Each row comes from the steps of one path. Every step used is in the known rows, and no mark comes twice. Write the path behind each row, first mark first.
(in the rows, 128 means zero)
Known rows:
pakul, lozak, folu, kefum, zipip: 137 135 125 118 118 95 152 137 105 147 131 118 123 98 141 138 104 94 126
 144 154 119 139 106 160 115
ninivu, kefum, pakul, lozak: 116 132 144 140 123 155 138 126 127 109 138 135 134 103 122 134 148 105
 117 137 96 133 128 145 111 137
mozu, lozak: 131 132 129 126 127 121 119 122 128 123 137 114 128 129 116 137 109 134
 136 127 147 123 165 134 110 133
folu, lozak, pakul: 122 127 129 114 135 127 129 130 134 132 114 116 120 137 104 127 101 139
 130 132 118 126 165 125 117 126
ninivu, lozak, pakul: 129 126 124 119 127 118 130 130 119 146 125 136 109 122 116 123 137 140
 126 138 128 131 107 124 151 123
pakul, kefum, zipip: 140 138 121 150 128 109 132 135 115 144 117 140 135 130 144 120 99 130
 129 126 155 119 70 128 140 118
ninivu, lozak, pakul, kefum, zipip, folu: 142 139 117 137 110 92 127 140 88 147 110 152 118 113 127 112 107 141
 126 132 138 115 61 117 144 106
ninivu, kefum, mozu, lozak, pakul: 143 120 132 135 133 123 121 126 161 98 134 123 123 139 85 126 101 135
 132 133 161 134 202 147 95 136
zipip, lozak: 124 140 145 122 122 137 129 129 120 138 126 122 132 123 130 123 130 136
 126 133 119 120 143 135 144 120
kefum, mozu, lozak, pakul: 139 127 129 124 138 113 126 129 142 106 130 106 125 137 94 132 90 141
 137 134 178 132 168 130 108 137
pakul, kefum, mozu, lozak, folu: 153 127 121 131 125 89 120 126 150 126 121 99 127 137 113 124 69 126 138
 129 171 125 128 127 130 130
kefum, zipip, folu, lozak: 119 148 124 114 126 112 110 134 101 126 112 130 136 116 134 123 95 126
 132 122 118 115 139 116 97 120
kefum, zipip, lozak: 124 147 140 123 125 128 124 135 101 140 125 132 136 116 144 118 121 134
 126 133 142 115 111 133 144 116
pakul, kefum: 142 130 125 153 124 113 136 129 135 140 121 131 130 137 131 122 107 129
 128 126 133 125 97 130 138 122
mozu, lozak, folu, kefum, zipip: 147 132 118 123 114 68 130 134 123 140 131 112 124 109 127 137 91 122
 140 135 181 117 161 121 143 117
pakul, kefum, folu, lozak: 133 144 133 132 146 123 133 127 156 143 115 100 139 146 141 121 87 121
 132 118 106 128 96 139 109 123
mozu, lozak, pakul, kefum: 146 125 127 147 121 106 134 129 132 134 122 122 121 135 96 131 85 148
 138 132 164 123 142 136 128 121
lozak, folu, kefum: 144 119 120 127 114 90 146 133 145 141 128 117 120 118 122 131 119 117
 131 137 142 125 151 117 157 117
ninivu, lozak, folu: 132 124 122 102 116 106 116 126 122 153 124 121 109 112 134 123 132 128
 127 137 122 125 108 121 159 122
ninivu, kefum, zipip, folu: 128 131 129 133 113 124 111 135 110 113 124 163 132 112 125 116 128 122
 124 125 126 120 139 134 98 117
folu, kefum, zipip, lozak: 137 151 136 139 122 105 149 137 117 143 132 129 137 113 146 123 123 124
 124 134 149 117 127 128 162 108
pakul, kefum, zipip, folu: 139 141 120 148 113 98 125 138 98 131 112 148 138 120 137 115 93 128 129
 123 142 114 80 119 122 113
lozak, pakul, kefum: 144 121 124 147 122 112 142 134 133 140 114 132 123 138 109 122 102 144
 129 134 141 124 102 129 147 117
zipip, folu: 126 131 128 126 116 124 121 132 113 116 121 137 132 119 121 124 129 124
 127 125 118 121 142 119 109 124
zipip, folu, lozak, pakul, kefum: 135 131 124 132 119 109 128 134 124 132 102 132 126 136 101 117 79 141
 128 125 109 116 140 119 110 113
kefum, zipip, folu: 126 140 121 126 117 112 118 139 93 120 120 144 134 108 134 122 118 129
 127 126 137 116 109 116 106 119

Write each row's path:
131 134 126 154 124 107 153 132 141 122 135 124 142 108 129 132 138 114
 122 131 127 132 105 132 136 129 -> folu, kefum, pakul
144 135 123 142 126 100 146 134 143 103 128 124 141 123 125 123 113 106
 121 123 138 132 140 112 122 124 -> zipip, folu, kefum, mozu
140 140 121 145 127 94 146 136 120 136 131 132 133 118 146 130 121 116
 127 129 160 125 118 120 147 116 -> folu, kefum, zipip
149 132 123 138 123 88 143 135 142 100 130 112 131 124 90 131 88 125 133
 131 166 127 194 117 108 125 -> zipip, folu, kefum, mozu, lozak, pakul
142 127 116 125 114 76 138 139 123 146 123 124 124 110 137 127 109 117
 132 138 165 122 124 114 156 112 -> lozak, folu, kefum, zipip
124 125 134 106 115 129 134 130 110 138 124 114 117 107 123 138 111 109
 128 142 121 122 151 114 147 128 -> pakul, lozak, folu
124 144 134 145 113 119 161 134 105 109 135 122 143 87 124 140 130 92
 116 135 105 126 126 113 121 128 -> zipip, folu, kefum, pakul, lozak
138 135 128 141 138 121 139 130 149 139 121 112 140 143 142 120 106 124
 131 122 123 131 62 141 124 120 -> pakul, kefum, folu
137 128 130 121 114 105 157 131 123 142 134 112 119 104 128 142 118 95
 124 142 132 125 167 110 164 120 -> pakul, lozak, folu, kefum
132 122 128 122 126 116 126 129 125 123 128 120 119 128 94 137 103 147
 139 134 158 123 175 136 114 128 -> mozu, lozak, pakul
148 125 122 149 136 109 141 135 153 124 116 122 129 148 110 117 87 134
 129 133 156 133 94 125 139 126 -> lozak, pakul, kefum, mozu
143 132 130 135 133 109 138 131 148 135 125 106 131 139 108 128 80 140
 143 130 149 126 117 149 112 122 -> mozu, lozak, pakul, kefum, folu
144 127 119 121 112 84 139 128 136 157 132 117 109 110 134 126 138 117
 125 137 127 127 120 117 176 114 -> ninivu, lozak, folu, kefum
152 139 126 141 136 99 144 126 157 109 141 100 135 134 121 137 98 108
 131 125 178 134 170 127 122 134 -> folu, kefum, mozu, lozak
120 125 134 146 123 139 127 128 146 108 132 143 135 115 118 124 152 121
 121 130 103 134 120 151 108 135 -> ninivu, kefum, pakul
138 137 129 126 140 118 119 123 139 107 135 103 135 136 118 132 96 126
 135 125 165 132 161 133 104 142 -> kefum, mozu, lozak
142 133 122 138 144 113 135 131 157 128 106 106 129 153 108 117 68 133
 128 127 138 130 114 122 121 128 -> folu, lozak, pakul, kefum, mozu
145 136 139 144 129 119 143 135 145 130 113 115 134 143 110 111 88 145
 123 138 149 124 114 134 156 119 -> zipip, lozak, pakul, kefum, mozu
139 126 128 138 134 116 144 136 149 140 117 118 131 140 120 119 97 135
 133 132 132 130 76 141 126 118 -> lozak, pakul, kefum, folu
143 136 120 145 110 87 122 139 95 126 115 139 129 120 104 125 71 147 139
 130 171 109 126 126 110 112 -> mozu, lozak, pakul, kefum, zipip, folu
138 128 123 133 112 80 135 129 142 125 135 100 131 100 111 139 110 120
 135 138 151 125 155 130 134 129 -> mozu, lozak, folu, kefum, pakul
138 150 138 146 120 114 131 135 108 151 116 133 141 126 146 113 102 140
 126 130 143 113 79 136 159 108 -> pakul, kefum, zipip, lozak
138 126 133 136 135 136 124 126 163 104 133 132 132 140 121 117 129 116
 121 125 127 139 147 141 108 135 -> ninivu, kefum, mozu
141 131 118 148 112 95 130 145 99 131 107 153 129 121 114 115 88 142 129
 132 151 114 89 118 127 108 -> lozak, pakul, kefum, zipip, folu
133 122 126 108 117 100 113 125 129 131 129 107 119 118 110 136 99 134
 141 135 153 119 181 130 123 128 -> mozu, lozak, folu
153 130 123 142 134 93 149 131 156 109 138 106 125 134 96 135 90 126 133
 134 186 135 181 126 127 130 -> folu, kefum, mozu, lozak, pakul
119 142 135 105 149 135 125 127 148 133 121 101 138 138 139 125 106 123
 133 121 98 131 126 137 95 130 -> kefum, folu, lozak
138 132 137 122 106 96 146 134 138 149 127 110 126 114 126 124 123 123
 127 141 130 117 167 125 174 110 -> zipip, lozak, folu, kefum
123 131 128 120 119 120 112 138 118 118 111 154 121 120 105 116 102 134
 127 128 117 117 180 131 84 115 -> ninivu, kefum, zipip, folu, lozak, pakul
141 134 127 131 134 113 142 132 139 155 118 118 121 135 131 115 113 135
 129 133 124 131 38 140 148 116 -> ninivu, lozak, pakul, kefum, folu
125 127 142 105 109 118 122 132 123 147 120 112 124 117 122 121 121 139
 131 141 122 116 152 130 158 115 -> zipip, lozak, folu
133 123 121 132 112 90 144 135 141 131 130 115 132 102 123 131 128 118
 128 140 131 129 117 124 148 124 -> lozak, folu, kefum, pakul
118 138 129 114 126 123 114 127 120 119 113 120 131 123 120 125 105 123
 128 120 97 118 171 118 96 125 -> zipip, folu, lozak
127 143 134 145 125 124 166 130 120 122 142 115 138 97 130 144 135 95
 118 137 113 132 119 124 137 134 -> folu, kefum, pakul, lozak
144 128 122 143 121 107 139 129 126 156 121 134 110 132 119 118 116 144
 126 134 129 125 72 127 165 115 -> ninivu, lozak, pakul, kefum
